Each row was made from one small tree. The marks that hang from a mark follow it in brackets, in alphabetical order. Every link used is in the known rows. Write each row's tree.
In the rows, zero is written as 128.
Known rows:
dobibel[fusa[renuz zige]]: [119 112 106 128 106 139 125 120  98 106 127 120 121 121 123 140 118 155
  89 142]
fanet[fusa[lizit renuz zige] sefati[mamo]]: [113 184  91 147 120 114 125 133 135 126 119 164 108 133 105 130  97 114
  96 118]
zige[fusa[lizit renuz[sefati]]]: [132 156  96 111  96 114 152 108 142 118 129 156  90 145 121 140 109 129
 105 131]
lizit[fusa[mamo]]: [110 116 125 127 128 124 144 138 135 122 100 146 143 129 110 149 122 130
  98 126]
dobibel[fusa[mamo[sefati] renuz]]: [110  98 110 127 115  94 131 127  83 115 122 122 106 139  99 146 176 112
 121 116]
sefati[mamo[fusa[renuz zige]]]: [116 153 115 134 121 134 124 153  85 128 109  88 118 153  97 135 129 138
 141 110]
lizit[fusa]: [120 125 118 127 123 124 134 139 121 122 120 153 139 139 123 142 117 142
  93 132]
renuz[fusa[lizit mamo] sefati]: [129 211 123 116 126  78 172 117 209 130 100 133  97 112  91 138 132 142
 198  97]
zige[fusa[lizit renuz[sefati[mamo]]]]: [132 167  94 115  98 106 149 113 132 123 130 143  87 149 122 141 120 117
 117 121]
dobibel[fusa[mamo zige]]: [110 102 132 134 121 139 131 121 125 110 103 100 132  97 132 146 118 150
  89 126]
dobibel[fusa[lizit mamo[sefati] renuz zige]]: [107 156  90 126 106 139 138 124  96 108 117 105 108 106 127 144 133 137
 130 124]
sefati[mamo[fusa]]: [123 137 131 139 130 112 115 154  89 136 114  96 118 148 107 135 150 127
 141  97]
fusa[lizit mamo[sefati] zige]: [105 205 107 126 126 158 151 136 136 122 102  80 122  96 143 134 107 128
 172 115]
zige[fusa[mamo]]: [118  94 131 125 117 104 141 117 149 120  93 131 118 134 132 149 121 111
  63 126]
fanet[fusa[lizit mamo[sefati] renuz zige]]: [105 203 102 134 123 144 138 129 138 116 103 134 117 121 107 137 104 135
  98 135]
kigaze[fusa[lizit mamo renuz[sefati] zige]]: [114 213 115 117 106 116 166  99 189 110  97 131  91 104 113 145  82 145
 118 127]
fanet[fusa[lizit zige]]: [121 199 119 140 127 163 123 124 158 117 114 142 132  99 145 131  72 166
  68 144]
kigaze[fusa[lizit mamo renuz zige]]: [113 204 106 122 107 122 152 102 171 106  92 129 103  95 135 146  84 139
  86 138]
fusa[lizit mamo renuz]: [120 171  93 117 114 147 147 117 131 123 122 139 114 108 111 134 128 112
 152 135]
kigaze[fusa[mamo renuz[sefati] zige]]: [111 174 133 119 113 101 165 103 185 111  89 127  97 125  92 147  92 139
 104 127]
fanet[sefati[mamo]]: [121 113 118 141 130  77 126 140 119 140 126 137 111 147 109 127 147  82
 152  93]
mamo[fusa sefati]: [112 130 128 133 126 101 121 163  72 129 110  96 106 172  93 134 162 136
 155  93]

Write each row's tree:
[119 185 100 133 116 147 125 149  86 127 116  91 113 135 113 134 120 142
 149 111]  sefati[mamo[fusa[lizit renuz zige]]]
[122 148 104 111 100 114 161 107 154 119 111 148  94 137 108 146 114 117
 109 126]  zige[fusa[lizit mamo renuz[sefati]]]
[125 169 117 138 125 125 117 151  92 134 120  99 113 131 123 134 142 132
 152  98]  sefati[mamo[fusa[lizit]]]
[ 98 144 118 128 128 131 151 150 125 118  90 111 141 135 115 148 111 137
 115 119]  lizit[fusa[mamo[sefati] zige]]
[103 116 108 128 113 120 136 128  93 109 109 101 113 128 107 146 143 132
 116 123]  dobibel[fusa[mamo[sefati] renuz zige]]
[109 189 109 132 117 142 129 161  86 122 106  79 108 140 121 132 120 161
 164 100]  mamo[fusa[lizit zige] sefati]
[134 206  91 115 110 132 150 120 125 133 151 135  92 136 100 127 131 120
 200 115]  fusa[lizit renuz[sefati[mamo]]]
[124 156 101 125 107 144 126 141  93 122 122 132 109 140  98 133 124 154
 134 124]  mamo[fusa[lizit renuz]]
[ 98 147  99 121 119 132 154 147 111 115  96 124 132 151  94 149 116 131
 118 130]  lizit[fusa[mamo[sefati] renuz zige]]
[115 197 121 128 120  77 143 114 157 117  98 126  93 107 143 145 132 114
 112 109]  kigaze[fusa[lizit mamo[sefati]]]
[129 125 112 117 105  90 147 117 130 124 122 140  93 171 102 143 131 111
 102 121]  zige[fusa[renuz[sefati[mamo]]]]
[123 174  95 124 102 144 138 117 108 113 140 115 100 111 122 138 115 155
 144 122]  dobibel[fusa[lizit renuz[sefati[mamo]] zige]]
[129 135  90 126 102 128 122 114  92 111 147 146 107 111 134 138 140 142
 107 136]  dobibel[fusa[lizit renuz]]
[129 195 101 122 104  98 136 103 149 112 122 159  92 115 139 139 112 132
  89 137]  kigaze[fusa[lizit renuz]]
[104 175 118 124 116  89 152 117 149 110  85 114  98 133 111 147 115 122
  96 124]  kigaze[fusa[mamo[sefati] renuz zige]]
[113 185  85 118 116 126 149 130 108 125 122 123 102 129 107 134 154  97
 183 119]  fusa[lizit mamo[sefati] renuz]
[108 146 121 135 132 102 130 132 126 124 106 152 116 153  80 139 147 110
  89 128]  fanet[fusa[mamo[sefati] renuz]]
[111  95 128 134 124  94 127 130  98 118 115 109 113 124 119 146 170 118
 118 106]  dobibel[fusa[mamo[sefati]]]
[103 136 105 121 117 149 153 137 130 113  95 137 143 134  98 149  95 143
  94 143]  lizit[fusa[mamo renuz zige]]
[125 228  89 116 108 166 157 123 135 125 137 109 102 122 111 126  92 145
 193 123]  fusa[lizit renuz[sefati[mamo]] zige]
[122 229 121 116 125 104 178 119 217 124  88 111 105 101 100 138  99 161
 192 104]  renuz[fusa[lizit mamo zige] sefati]
[106 149 127 134 124 127 127 165  82 123  98  75 114 161 101 133 130 155
 151  99]  mamo[fusa[zige] sefati]
[104 133 123 128 126 149 149 140 143 116  90 123 151 119 119 149  90 149
  92 133]  lizit[fusa[mamo zige]]
[132 252 110 122 125  92 164 129 189 131 108 102  98 116 113 133 110 157
 205  94]  renuz[fusa[lizit zige] sefati[mamo]]
[120 192 123 122 111  95 152 109 162 115 108 122  90 138 105 141  97 140
 110 122]  kigaze[fusa[renuz[sefati[mamo]] zige]]
[112 193  90 118 112 182 154 119 143 115 108 111 125  95 122 134  88 136
 146 143]  fusa[lizit mamo renuz zige]
